What can hang from each mark:
q_407: q_107
q_955: q_250
q_250: q_206 q_863 q_936 q_955
q_863: q_250
q_936: q_107 q_250 q_660
q_107: q_936 q_955
q_660: q_407 q_936

Every row comes from one small tree of marks. Brackets hold a mark, then the marks that hang from it, in the order of their numbers. Every link used is in the known rows. Which tree was each row made from?
Known rows:
{q_955 {q_250 q_863}}:   7  14 -20 -20  -7   3   2   4   0  -9  29   9   8  -9 -22  -3  12 -26  14 -14 -11
{q_660 {q_936 q_107}}:   5 -11  -2 -12  19  -7  10   9   1  14   0  -3 -29  12  -6  12 -16  12   1   7  -4
{q_936 q_107 {q_250 q_206 q_863 q_955} {q_660 q_407}}:  -5   8  -3 -12  14  -6   5  67  36   9  22  18   0 -13 -33  10  -5  23  50  22  -9
{q_107 q_936}:  13  14 -15   0   9   7  10 -14   2  -7   8  -5  -7   0   6  -4  10 -33   2  19   9
{q_107 {q_936 {q_250 q_206 q_863} q_660} q_955}:  -1  34  -6   7   0  24   4   9  15   1  21   8  14  -4 -16   7  22 -34  33  13  15
{q_955 {q_250 q_206 q_863 {q_936 q_107}}}:  17  27  -8 -10 -14  10   9  45  10 -11  43   8 -12 -34 -25  14  15 -24  20   8   0
{q_955 {q_250 q_206}}:   3  20   0  -3 -11  10   2  18  13  -7  30  10  -9 -25 -16  -4  17 -26   6   2 -11
{q_107 q_955}:  -9   8  16  14  -5   8   0 -14  -3   7  11  -4   9 -12   7   3   1  14   4 -11  16
{q_250 q_206 {q_936 q_660} q_955}:   2  19   4  12 -30  23   8  46  32  -9  13   9 -24 -32 -16  20   2  16  27  33   9
{q_407 {q_107 {q_936 q_250 q_660} q_955}}: 22 18 -9 -2 17 22  3 -4 -8  7  9  0 -5 37 11  5 21 -3  2  7 18
{q_863 {q_250 q_206 {q_936 q_107 q_660} q_955}}:   5  25  -4  14 -14  13   6  45  19 -17  13  12 -33 -37 -14  35  17  25  24  29  15
{q_955 q_250}:   6  16 -11 -12  -2   3   1  -8   3  -7  25   5  -1  -8 -11  -3  15 -13   3  -3 -12
{q_936 q_107 q_250 {q_660 q_407}}:   5   8  -2 -19  34 -16   1  35  18   9   9   9   9  21 -14  10   5  39  30  23 -19
{q_407 q_107}:  21  -5  -5  -7  10  10   2   8 -16   6  -2  -1 -14  30  13   1   4   7 -15  -5   9
{q_955 {q_250 q_863 q_936}}:  19  24 -18 -22 -12  11   4   9   1 -13  36   5   2 -13 -23  10  13 -14  14  -3  -5
{q_407 {q_107 {q_936 q_660} q_955}}:  23  11 -10  -2  12  19  10  -3 -16   1   3   1  -8  35  18   3  20  -3   0   3  17
{q_407 {q_107 q_936}}:  31   4 -15  -7  16  16   9  -2 -15   1   4  -3 -19  30  16  -3  13 -17 -13   9  16
{q_955 {q_250 q_206 q_863 {q_936 q_107 q_660}}}:  15  29 -14 -15 -15   9   9  54  11 -17  36  15  -7 -21 -29  18  22 -21  30   9 -10
{q_250 q_863 q_936}:  19  11 -11 -14 -14  12   4  24  -4  -7  15   1   5  -8 -18  19  -3  -3  16   1  11
{q_863 {q_250 {q_936 q_107 q_660} q_955}}:   8  21 -14   5  -5   6   5  18  10 -17   8   7 -25 -19  -8  35  15  39  22  24  15
{q_250 q_206 q_936}:  13  19  16   9 -19  22   4  45  15  -4  17   2 -19 -29 -10  17   3  -2   5  24  11
{q_936 q_107 q_660}:   1   4 -12  -2  13 -19   9  37   1  -9 -10  10  -4  19   2  16  15  14  25  15 -13

Write each row's tree:
 10  16 -10  -4  -6  12   4   8  11 -16  10   9 -16 -16 -13  24  10  46  19  18   7
{q_863 {q_250 {q_936 {q_660 q_407}} q_955}}
 12  24  -6   4   0   6   3  20  -3 -16   6   6 -13  -9  -6  37  24  35  17  16  12
{q_863 {q_250 {q_936 {q_107 q_955} q_660}}}
  4  14   1   8 -37  25   8  52  27  -4  29   7 -19 -53 -27  17 -13  -8  29  14  25
{q_250 q_206 q_863 q_936 q_955}
 29   6 -21 -11  15  14   9   6 -14  -4  -3   3 -14  43  12   0  21 -13  -3  10   6
{q_407 {q_107 {q_936 q_660}}}
 20  21 -20 -33  -6   8   8  18   3 -15  33  12  11   0 -28   8  15   1  24  -1 -18
{q_955 {q_250 q_863 {q_936 {q_660 q_407}}}}
 -4  -2  -2  -8  11   5   4  30  25  24  16   2 -30  -9 -29  15 -23   1  18  12   6
{q_660 {q_936 q_107 {q_250 q_206 q_863 q_955}}}
  4  23   2  15 -20  21   2  27  19 -12  18   8 -31 -46 -15  27  10  19  12  22  22
{q_863 {q_250 q_206 q_936 q_955}}
  3  18 -10 -11 -16  10   3  31   9 -10  34  14   0 -27 -29  -3  15 -39  17  -9 -10
{q_955 {q_250 q_206 q_863}}
  3  24  -7   8   3  13  10 -16   0  -7   8   2   9   8   7   4  22 -16  20  11  12
{q_107 {q_936 q_660} q_955}
  4   7  -1 -17  18 -17  15  28   0  -5  21  12  11   6  -5   8  11  35  34  -1 -16
{q_936 {q_107 {q_955 {q_250 q_863}}} {q_660 q_407}}
  7  21  -1   4 -15  19   5  36  20 -15  14  14 -23 -33 -19  25  12  34  22  23   8
{q_863 {q_250 q_206 {q_936 {q_660 q_407}} q_955}}
 21  15  -2  -6  -4  23   5  21 -12   1  20   6  -7  17   0   9  18   5   3 -10  13
{q_407 {q_107 {q_955 {q_250 q_206 q_863 {q_936 q_660}}}}}
  4  36 -13   1  -8  20  13   5   6 -14  32  12   8 -11 -13   2  32 -43  31   5   3
{q_107 {q_936 q_660} {q_955 {q_250 q_206 q_863}}}
 27 -28   8 -41  32   5  15   0  -8  23   8  -1 -21  37  -4  -9 -28  45 -14  -5 -15
{q_660 {q_407 q_107} q_936}
  6   1 -16 -28  13   7  -2  23  19  10  11  17  16  27 -30   1  -4  31  34   3 -12
{q_936 {q_250 q_863 q_955} {q_660 {q_407 q_107}}}
  7  10 -23 -11 -25  13   7  25  13 -11  12   9  -1 -10 -24  22  -4  14  38  10  10
{q_250 q_863 {q_936 q_660} q_955}
  6  34  -5   7  -7  22  12  -7   6  -7  42   3   1 -30  -6  -3  21 -46  18   2  18
{q_107 q_936 {q_955 {q_250 q_206 q_863}}}
  9  20  -8   9  -4   7   4  10   9 -12  15   1 -31 -32  -4  32   8  36  11  23  24
{q_863 {q_250 {q_936 q_107} q_955}}
  0   1   9  -8  21 -18  14  26  -1   0   6   7   7  11   6   9   5  47  27   7 -11
{q_936 {q_107 q_955} {q_660 q_407}}
  7  22 -16   3  12  14   2 -20  22   4  19  -5  -9  -8  -4  -2   5 -25  10  29  18
{q_107 {q_936 {q_250 q_955}}}
 27  18  -8  -3  11  21   9 -16 -14   2  23  -4 -14  18  17  -3  20 -14  -9  -1  21
{q_407 {q_107 q_936 {q_955 q_250}}}
 24  12 -22  -8  10  21   5  21   3   2   8   7 -15  28  -3   2  16 -21   9  14  13
{q_407 {q_107 {q_936 {q_250 q_206 q_863 q_955} q_660}}}
 28   0   8 -23  25   9  15 -12  -8   7  29  -2  -2  12  11 -16  -1  25  -7  -2   2
{q_660 {q_407 {q_107 q_936 {q_955 q_250}}}}
 -5  15   2   0  -3  15 -10  37  22  11  18   9   8 -17 -33   5   0 -25  19   3   5
{q_936 {q_250 q_206 q_863}}
 17  26 -25 -26 -13  10   5  18   1 -17  29  12   8   0 -27  13  20 -13  24  -1 -14
{q_955 {q_250 q_863 {q_936 q_660}}}
 28  -1   4 -27  23   9  15  -5 -10   6  31   0   2  11   5 -15  -3  18  -2  -7   3
{q_660 {q_407 {q_107 q_936 {q_955 {q_250 q_863}}}}}
 21  11 -10 -10  -3   1   9  38  -4  -6  19  -2  -5 -12 -12  27  -3   4  20   8  15
{q_250 q_863 {q_936 q_107}}
  1  28   7   1 -20  20   5  17   4  -5  34   8   8 -23 -16  12  16  -3  23  -8   7
{q_107 {q_955 {q_250 q_206 q_863 {q_936 q_660}}}}
